Each row was made from one small tree. Brackets hold a mark, then the marks that hang from it, in the order of their numbers. Every link used is in the known rows. Write each row's tree.
Known rows
[q766 q512]: [ -8.8 -13.7  -5.5  -9.6  -0.4  -4.8  36.1  -2.6 -21.5 -18.1  20.8  18.4
   5.0  21.5  11.2  -7.9  14.4   1.4   1.8  -2.2]
[q405 [q706 [q766 q193 q255 q768]]]: [ 33.2 -19.6  17.0 -21.3  -6.2  45.0   6.5  -0.6  22.1   5.0  28.5  18.3
 -45.9  -9.8  -1.9 -50.1  23.3  44.5 -20.0  23.9]
[q766 q255 [q768 q193]]: [ 12.0   5.1  17.0  -0.9  13.3   6.2  12.7   1.2 -20.3   7.4  24.3 -16.7
 -36.6   5.9  17.7 -17.1   2.9  16.2   6.9  22.7]
[q548 [q193 [q766 q255 [q512 [q933 q699]]] q768]]: [ 21.9  -3.2   3.9  17.9  -6.0 -11.1  -1.8 -12.6 -24.0  26.6  -2.9 -43.5
  31.6 -10.3  -1.2  18.8   3.9  22.9  17.6 -26.7]
[q706 [q766 [q768 q193]]]: [  2.0 -23.3  -0.3 -22.8 -22.4  -1.5  14.8  -2.2   2.3  -3.2  -0.1  16.0
 -28.1  13.1  -9.3 -16.0   3.4  27.9  -8.8   5.5]
[q699 [q512 q768 q933]]: [-27.0  10.8 -19.5   4.8 -14.8 -17.2 -14.6  12.8   4.2 -25.6 -26.3  19.4
  20.9 -10.5  -4.7  27.4 -14.2 -55.9  -8.1  -6.4]
[q548 [q193 [q768 q766]]]: [-12.5  -3.4  11.6 -18.4  24.0 -13.2  17.9 -19.4 -15.1   6.8  22.5 -35.5
  -3.5   7.8 -10.0  12.3  -4.2  17.9  16.1  -2.2]
[q405 [q706 [q766 q255]]]: [ 11.4 -25.6   9.2   3.2   5.4  39.8  -5.8   4.3  35.0   1.2  15.5  -3.2
 -44.5  -6.1 -10.4 -29.9  -7.1  -8.7 -27.7   7.6]
[q405 [q706 q766]]: [  0.9 -33.6   3.9 -16.6 -12.5  30.5   7.3  -2.5  36.1 -12.4   8.1   9.8
 -30.4   1.5 -20.4 -20.7   1.0  -6.0 -37.5  -4.9]
[q548 [q193 q766 q768]]: [ -1.6 -29.6  22.7 -12.2 -11.0   4.9  36.1 -14.3  -7.0  10.7  16.0 -33.8
   1.4  -6.5 -21.1  27.5   0.7  35.3   4.1 -19.4]
[q405 [q706 [q766 q193 q255 q512 q768]]]: [ 39.5 -20.1   8.9 -14.5 -10.8  30.5   9.2 -11.7   2.5  11.1  31.4  29.6
 -30.4   2.6   8.0 -58.2  32.6  55.9 -14.2  18.7]
[q768 q193 [q766 q255 q512]]: [-13.1  12.9   6.4  19.5  47.8  -9.3  10.0  -4.8 -10.7  20.3  10.4 -22.2
 -11.0  26.3  15.2  -4.7 -22.7  -2.4  20.7   6.1]
[q512 [q768 [q766 q193 q255]]]: [-12.3  18.7   7.4   2.8  42.1  19.0   3.0  13.3  10.2 -15.2  17.3  12.7
 -24.2   0.5   3.6  10.4  -0.3  -3.4  21.2  32.6]
[q405 [q706 [q766 q193 q255 [q512 q933] q768]]]: [ 47.5 -12.4  -4.0  -7.8 -13.4  26.8  -3.7 -10.3   9.4   7.9  12.7  25.2
 -20.8   3.5   3.6 -52.8  29.9  50.3 -16.7   7.5]
[q548 [q193 [q766 q255 q512] q768]]: [ 13.7 -23.8  19.4  13.1   2.5   0.6  26.3 -18.8 -28.0  30.2  26.5 -35.2
   3.7  -2.2  -0.3   9.9   1.7  44.2  19.7 -12.4]
[q933 q699]: [-15.1   3.7   0.2 -22.5  -2.2   2.9  12.0  16.0  -0.7 -27.0   3.3  -0.9
   9.9  -7.0   3.6   7.7   9.6 -33.7  -4.7  -1.0]
[q193 [q766 q255 [q512 [q933 q699]]] q768]: [  8.9  -1.9   3.7  24.4   1.0  -1.3  -5.1   5.0 -17.7   1.7  -5.3 -19.5
  31.7   6.2 -14.3  10.1  -4.3   7.6  24.2 -16.3]
[q768 q193]: [-18.5  -6.9   4.8 -13.3  -8.6  -6.1  16.7  -6.5   1.0  -7.7   8.6 -22.3
 -19.8   3.5  -0.2  12.1  -5.6  -5.4 -14.8  -1.5]
[q512 [q768 [q193 [q766 q255]]] [q933 q699]]: [ -2.0  22.1  -8.6  31.0 -14.3  -2.4 -35.9  11.3  16.9  -5.5 -41.6 -26.4
  14.3 -15.2 -10.6  51.5 -15.4 -39.5  -6.2 -16.9]
[q699 [q512 [q768 [q193 [q766 q255]]]] q933]: [-25.5   9.8   9.3  27.9 -18.0 -26.4 -24.0  18.4  12.3  18.7 -38.2 -12.9
  13.5 -22.0  -0.4  37.5 -45.1 -48.2  -8.6  -5.2]
[q405 [q706 [q766 q255 q512 [q768 q193]]]]: [ 28.3 -18.4   6.0   4.1 -13.4  11.5  -7.8 -21.0  -2.9  21.9  15.8   4.7
 -31.9  12.6   5.3 -45.0   8.1  28.7 -22.0   6.5]
[q699 [q512 q768] q933]: [-32.0  12.6  -7.6  -1.3 -21.1 -36.0 -17.9  18.2   1.4 -15.4 -25.9  18.4
  21.7 -12.6   2.7  23.1 -23.5 -60.3 -10.9   3.2]
[q405 [q706 [q766 q193]]]: [ 10.1 -30.3   7.5 -31.6 -22.8  36.3  10.9  -6.5  39.4  -8.4  16.3  15.3
 -31.8 -11.2 -16.5 -27.5  18.2  26.3 -36.5   4.5]

Write each row's tree
[-11.8  38.2 -18.9  -9.8  12.5  -4.0 -21.2  13.8  17.3 -33.3 -28.8  14.3
  25.8  -1.8  -8.5  31.7   9.1 -27.9   8.4   0.2] : [q512 [q768 [q766 q193]] [q933 q699]]
[-28.1   2.3  -7.6  15.6 -27.9 -16.0 -11.2   7.6  16.1  -3.7 -44.8   0.5
  25.6 -13.2 -17.3  49.3 -29.2 -41.7 -14.8 -25.4] : [q699 [q512 [q768 [q193 q766]] q933]]
[ 36.1 -10.3  -6.6  11.4 -15.0   7.5 -20.8 -19.5   4.4  18.4  -2.0  -0.2
 -21.6  14.4   1.5 -39.8   5.1  22.7 -25.0  -5.0] : [q405 [q706 [q766 q255 [q512 q933] [q768 q193]]]]
[-19.8  28.9  -8.2  11.1  27.5  -2.4 -19.0  20.0  14.5  -6.5 -20.3  15.0
  11.6 -14.4   2.0  15.4 -20.0 -34.7  14.8  11.3] : [q699 [q512 [q768 [q766 q193 q255]] q933]]
[ 30.7 -18.7  -1.1 -14.7  -5.1  14.3  22.5   1.9 -16.1   6.7  28.9  43.1
 -24.1   6.1  17.4 -50.6  31.5  68.9  18.1  27.9] : [q706 [q766 q193 q255 q512 q768]]
[-11.4 -31.2  14.6  -1.6  -9.7   0.3  37.5  -7.7 -21.5  -8.2  17.0   4.5
  18.2  23.6 -24.9  11.5   2.7  31.7  16.1 -13.2] : [q193 [q766 q512] q768]
[ 15.9 -30.9  -1.0 -24.3 -27.7  21.1  13.4 -17.0  20.0  -2.4  18.7  27.4
 -15.6   1.1  -5.5 -35.5  26.7  37.3 -31.3  -0.4] : [q405 [q706 [q766 q193 q512]]]
[ -9.7  24.9 -26.3   1.5 -15.6 -12.1 -29.3  11.1   4.8 -41.6 -27.3   6.7
  21.7  -5.4  -5.6  35.7   8.4 -54.2  -8.5  -7.6] : [q512 q768 [q933 q699]]
[-27.2  25.9 -11.3  24.4  35.3  -6.2 -22.7  23.9  11.7  -9.6 -26.9   8.7
  13.2  -3.7  -1.6  21.1 -36.8 -62.8  14.8   3.6] : [q699 [q512 [q768 [q766 q255]] q933]]
[-12.2   0.9   4.2 -24.4  32.6   5.2  45.2   1.1  -4.4  -9.5  19.9  26.2
   7.0  24.1   7.4 -10.6  13.5  29.2  19.7   6.8] : [q768 [q766 q193 q512]]
[  6.1  -8.9   4.3  28.4   1.3   5.9  14.8   1.2   3.4  17.8 -13.9 -25.9
   2.1   9.1  -0.9  17.4 -16.4   9.7   0.4 -23.7] : [q768 [q193 [q766 q255 [q512 q933]]]]
[ 19.8 -22.8  12.1 -11.3  -3.9  45.6  -0.9   0.9  38.6   3.7  23.7   2.5
 -46.0 -19.2  -6.4 -37.2  10.9  24.0 -27.1  16.5] : [q405 [q706 [q766 q193 q255]]]
[ 23.0 -17.6  14.2  -2.2  -7.9  25.8  -9.9  -9.9  17.0  15.2  13.5  -7.3
 -47.7   0.9  -5.0 -36.6  -0.8  17.3 -27.4  11.2] : [q405 [q706 [q766 q255 [q768 q193]]]]
[ 20.1  32.9 -23.9  13.1  -8.9 -10.4 -30.5   1.6 -17.0 -12.1   0.1  12.7
  17.9 -14.6  25.1   2.0  31.7   1.3  12.2  14.1] : [q766 q193 q255 [q512 q768 [q933 q699]]]
[ 22.4   0.7 -20.5   0.8 -19.6 -13.5 -33.5  -3.9  -9.1   2.7   1.8   3.0
   8.4 -10.6  -1.8 -27.6  19.3  39.5  16.2  11.7] : [q706 [q766 [q193 q768] q255 [q512 [q933 q699]]]]
[-27.2  33.8   2.0  -3.0  20.3  -5.6 -21.0  24.0   3.3  -3.9  -8.8  14.9
  22.1 -29.2  12.7  10.8  -9.6 -44.5  19.3  20.5] : [q933 [q699 [q512 [q768 [q766 q193 q255]]]]]
[ -1.3   8.9   9.9  -2.6  53.4  15.6  31.7   8.0  -5.2   4.9  28.0  10.5
  -9.4  15.6  18.4 -21.7   5.4  27.3  30.9  20.3] : [q768 [q766 q193 q255 q512]]
[-13.1  48.9 -17.0  28.8  26.6 -16.6 -53.2   8.5  11.0  -6.6 -36.6 -28.6
   9.8  -0.1  -0.7  37.2 -23.6 -56.3   8.4  -1.1] : [q512 [q768 q193 [q766 q255]] [q933 q699]]
[ 11.7 -19.2 -22.6 -17.6 -33.6 -15.9  -4.1 -15.3  -6.3 -11.6   3.9  20.9
   6.0   7.9 -17.3 -20.9  23.7  57.1   5.0   1.0] : [q706 [q766 [q193 q768] [q512 q933]]]
[ 27.8  28.7 -13.0  12.2  -3.4 -24.1 -17.1  -5.5 -38.7  10.0  -6.7 -12.7
  15.7  11.2  29.0 -17.3  15.4   5.6  10.8  -1.4] : [q766 q255 [q512 [q933 q699]] [q768 q193]]
[-11.8 -23.9  11.6   2.1 -15.5   0.1  40.0  -6.9  -1.5   8.1  -3.4  -7.3
   6.4  15.7  -7.1  22.1  -6.4  17.2  -6.2 -24.5] : [q768 [q193 [q766 q512]]]
[-34.8  16.6  -8.3  -8.7 -18.0 -20.8 -16.8  17.1  -6.9 -22.4 -15.5  20.0
  31.5 -23.1   5.3  23.1  -4.5 -67.0  -3.0   3.1] : [q933 [q699 [q512 q768]]]
[-35.3  33.8   1.2  23.9  16.9 -41.3 -38.2  16.0   7.4  16.0 -34.6 -13.7
  10.6  -7.6   7.5  25.2 -51.8 -63.0   4.4   8.1] : [q699 [q512 [q768 q193 [q766 q255]]] q933]
[  9.5  10.3  -4.1  11.4  33.6 -21.5  -3.5 -21.3 -27.6  20.7  13.3 -42.2
   7.5  13.5   3.6   1.7  -5.7  20.4  26.9  -7.1] : [q548 [q193 [q768 [q766 q255 [q512 q933]]]]]
[-13.1  18.8 -16.4  -3.2  33.7 -11.1  10.1  10.9  -2.4 -17.6 -20.6   9.4
  37.7  29.3   0.7   5.9  -3.8 -28.1  16.2 -19.6] : [q768 [q766 [q512 [q933 q699]]]]
[  0.9 -19.7 -12.2   3.7 -38.3  -5.5 -22.3 -29.6  11.0   0.6  -1.2  13.0
 -15.7   9.6 -11.6  -5.8   3.9  -0.5 -38.3  -6.0] : [q405 [q706 [q766 [q512 [q768 q193]]]]]
[-37.7  21.7  -8.0  -4.5 -28.9 -34.8 -28.8   4.7  -8.2  -8.5 -22.7   0.6
  28.4 -26.2   6.6  30.0 -11.3 -62.3 -10.8  -0.3] : [q933 [q699 [q512 [q768 q193]]]]
[ 38.1  -1.0   5.6   7.8   0.7   7.5  25.6   0.8 -21.8  25.6  -9.3 -13.1
  27.8  -3.9  18.4   7.6  16.3  27.0  13.6 -28.7] : [q548 [q193 [q766 q255 [q512 [q933 q699]] q768]]]
[  1.4   1.9   8.5   5.3  35.6 -17.8   8.9 -22.7 -33.5  24.4  31.7 -36.6
  -1.2  12.4   8.8  -3.3  -3.3  26.2  30.4   4.6] : [q548 [q193 [q768 [q766 q255 q512]]]]
[-43.3  25.1  -4.4  -6.6  12.1 -17.8 -14.3  21.2   1.2 -18.4 -23.6  21.0
  36.0 -10.6   0.7  26.0 -18.3 -71.9   9.4   1.7] : [q933 [q699 [q512 [q768 q766]]]]
[ 14.4 -28.8  25.1 -22.5  -4.1  23.4  63.7   0.1  -5.1  10.9   8.9  -3.6
  -2.4   1.1  -1.9  16.9  13.3  38.9   0.4 -21.7] : [q548 [q193 [q766 q768]]]
